What can hang from each mark:
Z_592: Z_305 Z_591 Z_651 Z_761
Z_651: Z_592 Z_667
Z_667: Z_591 Z_592 Z_651
Z_591: Z_592 Z_667
Z_761: Z_592

Known rows, with every way that one mark hangs from another:
(Z_591 (Z_592 Z_651 Z_761) Z_667): [-1.96  0.45  2.68 -1.16 -1.26 -0.04  1.59  1.48 -0.79 -2.97  0.25  0.04
  5.50 -0.04  0.04 -0.05 -2.48 -1.08  0.40]
(Z_592 (Z_591 (Z_667 Z_651))): [ 0.52  0.15  2.19 -0.67 -2.22  0.12  0.91  1.38 -0.64 -1.76  0.73 -1.26
  1.96  0.26  0.19 -1.38 -1.42 -0.35 -0.64]
(Z_592 Z_305 Z_591 Z_651 Z_761): [ 1.09 -0.01  3.91 -0.72 -1.48  1.33  1.31  2.66 -0.08 -3.70  2.49  0.31
  1.44 -1.16  0.67 -1.11  1.45 -0.57  0.13]
(Z_592 Z_591 Z_651): [ 1.48 -0.41  1.26 -0.57 -1.88  0.11  1.27  0.85 -1.12 -1.90  1.20 -1.31
  1.95 -0.03  1.17 -2.08  0.05 -0.70 -0.50]
(Z_592 Z_305 (Z_591 Z_667) Z_651 Z_761): [ 0.83  0.43  4.59 -1.20 -1.65  1.77  1.61  2.97 -0.03 -4.40  2.09 -0.12
  3.55 -1.44  0.43 -1.22  0.12 -1.00  0.26]
(Z_592 Z_651 Z_761): [ 0.12  1.18  1.41 -0.62 -0.45  1.20  1.19  1.71  0.06 -1.38  1.41 -0.43
  1.65  0.75  1.25 -0.64 -0.08 -0.45 -0.12]
(Z_667 Z_591 (Z_592 Z_761) Z_651): [-1.21  3.84  4.70  0.98 -1.70  0.30  0.49  2.02  0.70 -1.41 -0.10 -1.52
 -0.78  1.35  0.15 -0.61 -1.92  2.34 -1.38]
(Z_667 Z_591 Z_592): [-1.25  2.32  3.01  0.96 -0.78 -0.03 -0.06 -0.15  0.12 -0.82 -1.39 -1.10
  0.16 -0.04 -0.30 -0.76 -1.17  1.64 -0.34]
(Z_651 (Z_592 Z_305) (Z_667 Z_591)): [-1.64  0.28  3.54  1.30  0.11 -1.15 -0.23 -1.69  0.20 -1.88  1.21 -1.49
 -2.41 -2.30 -2.62 -1.55  0.92 -0.08  0.85]
(Z_667 (Z_592 Z_305 Z_761) Z_651): [-0.28  2.61  3.93  0.53 -1.47  0.43  0.00  2.13  1.58 -1.37  0.38 -0.53
 -1.86 -0.25  0.93  0.89 -0.53  2.13 -0.25]
(Z_761 Z_592): [-0.06  0.89  1.29 -0.40  0.81  0.58  0.34  0.56 -0.64 -0.27 -0.85  0.97
 -0.08  0.00 -0.69  0.19 -0.01 -1.00  0.03]
(Z_761 (Z_592 Z_305)): [ 0.50  0.68  2.35 -0.16  1.22  0.60  0.05  1.19 -0.04 -1.43 -0.59  1.77
 -0.79 -1.51 -1.54  0.79  0.67 -0.70  0.11]
(Z_591 (Z_667 (Z_651 Z_592))): [-0.20  1.58  1.66  0.00 -0.67 -0.71  0.49  0.07 -0.01 -0.87 -0.08 -2.05
  0.50  0.03 -0.55 -0.09 -2.31 -0.05 -1.25]
(Z_761 (Z_592 Z_305 Z_591 Z_651)): [ 1.67  0.32  3.37 -0.60 -0.24  0.71  1.07  1.88 -0.94 -2.96  0.42  0.67
  0.83 -1.58 -0.51 -0.86  0.81 -1.23 -0.32]
(Z_592 Z_591 (Z_651 Z_667) Z_761): [-0.51 -0.19  2.95 -1.03 -2.65  1.47  1.69  1.45 -0.52 -2.35  3.05 -1.35
  2.18  0.34  1.57 -3.07  0.79 -1.33  1.68]
(Z_651 Z_592): [-0.82  0.22  0.58  0.40  0.13 -1.14 -0.17 -2.16 -0.58  0.40  0.19 -1.27
 -1.79 -0.21 -0.29 -0.08  0.54 -0.28 -0.42]
(Z_651 (Z_592 Z_305 Z_591 Z_761) Z_667): [-2.01 -0.85  4.05 -0.02 -1.59  0.05  0.18 -1.14 -0.10 -1.94  2.93 -1.01
 -1.84 -1.54 -0.49 -1.85  2.49 -1.05  2.22]
(Z_761 (Z_592 Z_591 (Z_651 Z_667))): [ 0.37  0.18  2.56 -0.86 -1.17  0.75  1.39  0.93 -1.26 -1.89  0.84 -0.61
  1.41 -0.38  0.18 -2.37  0.20 -1.87  0.98]
(Z_592 Z_305 Z_591 Z_651): [ 2.22 -0.65  2.57 -0.21 -1.25  0.14  0.95  1.64 -0.35 -3.36  1.56 -0.29
  1.05 -1.99  0.17 -1.31  0.95 -0.32 -0.41]
(Z_592 Z_305 (Z_591 Z_667) Z_761): [-0.38 -0.09  4.47 -1.08 -1.39  1.80  0.73  2.32  0.17 -3.34  1.68  0.93
  2.23 -1.35 -0.31 -0.46  0.75 -0.81  0.90]

Rows:
[-0.53  3.12  5.23  0.76 -0.70  0.94  0.65  1.81  0.81 -3.09 -0.04 -0.73
  0.79 -1.02 -0.09 -0.60 -0.54  1.55 -0.38]  (Z_667 Z_591 (Z_592 Z_305 Z_651 Z_761))
[-0.66  3.66  5.81  1.26 -1.24  0.27  0.24  2.62  1.30 -2.55  0.07 -0.78
 -1.51 -0.24 -0.62  0.05 -1.21  2.64 -1.31]  (Z_667 Z_591 (Z_592 Z_305 Z_761) Z_651)
[ 0.74 -0.11  3.25 -0.48 -0.05  0.72  0.42  1.34 -0.78 -2.07  0.08  1.54
 -0.27 -1.47 -1.05 -0.28  1.28 -1.09  0.22]  (Z_761 (Z_592 Z_305 Z_591))
[-1.13 -1.35  2.98  0.38 -1.41 -0.92 -0.07 -1.93 -0.32 -1.63  2.11 -1.52
 -2.14 -2.27 -0.95 -1.92  2.07 -0.89  1.78]  (Z_651 (Z_592 Z_305 Z_591) Z_667)
[ 0.39  0.28  2.60 -1.04 -2.06  1.36  1.63  1.90 -0.85 -2.21  2.19 -0.66
  2.32  0.80  1.70 -1.95  0.61 -0.93  0.05]  (Z_592 Z_591 Z_651 Z_761)
[-2.57 -0.59  2.98 -0.26 -1.99  0.09  0.49 -1.70 -0.67 -0.70  2.63 -1.82
 -1.12  0.01  0.30 -2.44  1.83 -1.35  2.15]  (Z_651 (Z_592 Z_591 Z_761) Z_667)
[ 0.05  1.20  4.30 -0.37 -2.27  1.22  0.72  1.48  0.31 -2.57  0.81 -0.65
  0.98 -0.98  1.87 -0.78  0.73  0.68  0.82]  (Z_667 (Z_592 Z_305 Z_591 Z_651 Z_761))
[ 0.83  0.92  2.79 -1.27 -0.81  1.01  1.64  1.55 -1.52 -2.29 -0.20 -0.41
  3.22 -0.29  0.01 -1.53 -1.08 -1.88 -0.19]  (Z_761 (Z_592 (Z_591 Z_667) Z_651))
[-0.95 -0.34  3.00 -0.28 -0.61 -0.57  0.90  1.63 -0.25 -3.29  1.08  1.32
  2.12 -1.20 -0.40  0.66 -0.10 -0.28  0.19]  (Z_591 (Z_592 Z_305 Z_651 Z_761))
[-0.38  1.71  3.07 -0.11 -0.46 -0.08  0.51  1.00  0.55 -1.78  0.56 -1.25
  0.21 -0.49 -0.84  0.35 -1.59  0.01 -0.93]  (Z_591 (Z_667 (Z_651 (Z_592 Z_305 Z_761))))
[-0.36  2.38  2.26 -0.08 -1.65  0.08  0.38  1.01  0.69 -0.83 -1.12 -1.97
  1.48  0.13  0.69  0.00 -2.99  1.05 -0.44]  (Z_591 (Z_667 Z_592 Z_651))
[-0.90 -0.25  3.61 -0.09 -0.82 -0.07  0.18 -0.58 -0.50 -1.71  1.96 -0.23
 -1.74 -1.03 -0.30 -0.45  2.26 -0.57  0.20]  (Z_651 (Z_592 Z_305 Z_591 Z_761))
[-0.73  0.10  3.15 -0.04 -1.02 -1.47  0.55  1.82  0.09 -3.30 -0.21  0.40
  2.43 -1.58 -1.75  1.09 -2.66  0.29 -0.69]  (Z_591 (Z_592 Z_305) (Z_667 Z_651))
[ 0.19  0.51  4.88 -0.80 -1.83  1.38  0.93  3.22  0.41 -3.55  1.98  0.35
  1.47 -0.87 -0.28 -0.42 -0.06 -0.26 -0.03]  (Z_592 Z_305 (Z_591 (Z_667 Z_651)) Z_761)
[-1.12  0.12  4.12 -0.48 -0.95  0.32  0.43 -0.33 -0.45 -2.23  1.51 -0.52
  0.00 -1.26 -0.51 -0.51  1.10 -0.97  0.30]  (Z_651 (Z_592 Z_305 (Z_591 Z_667) Z_761))
[-0.56  2.20  3.47 -0.57 -1.01  1.43  0.76  1.49  0.92 -2.38 -0.39 -0.91
  2.99 -1.21  0.74  0.11 -1.58  0.27  0.76]  (Z_591 (Z_667 (Z_592 Z_305 Z_651 Z_761)))
[ 0.12  0.92  1.65 -0.50  0.12  0.66  1.05  0.78 -0.57 -1.21  0.16 -0.44
  0.92 -0.43 -0.24 -1.33 -0.35 -1.48  0.88]  (Z_761 (Z_592 (Z_651 Z_667)))
[ 0.93  0.00  3.66 -0.57 -0.75  0.79  1.11  1.53 -0.70 -3.04  1.04  0.18
  0.70 -1.92 -0.71 -1.74  0.91 -1.58  1.03]  (Z_761 (Z_592 Z_305 Z_591 (Z_651 Z_667)))
[ 1.09  0.55  2.31 -0.90 -0.68  0.66  1.39  1.24 -1.56 -1.74  0.17 -0.13
  1.52 -0.04  0.31 -1.44  0.09 -1.56 -0.33]  (Z_761 (Z_592 Z_591 Z_651))
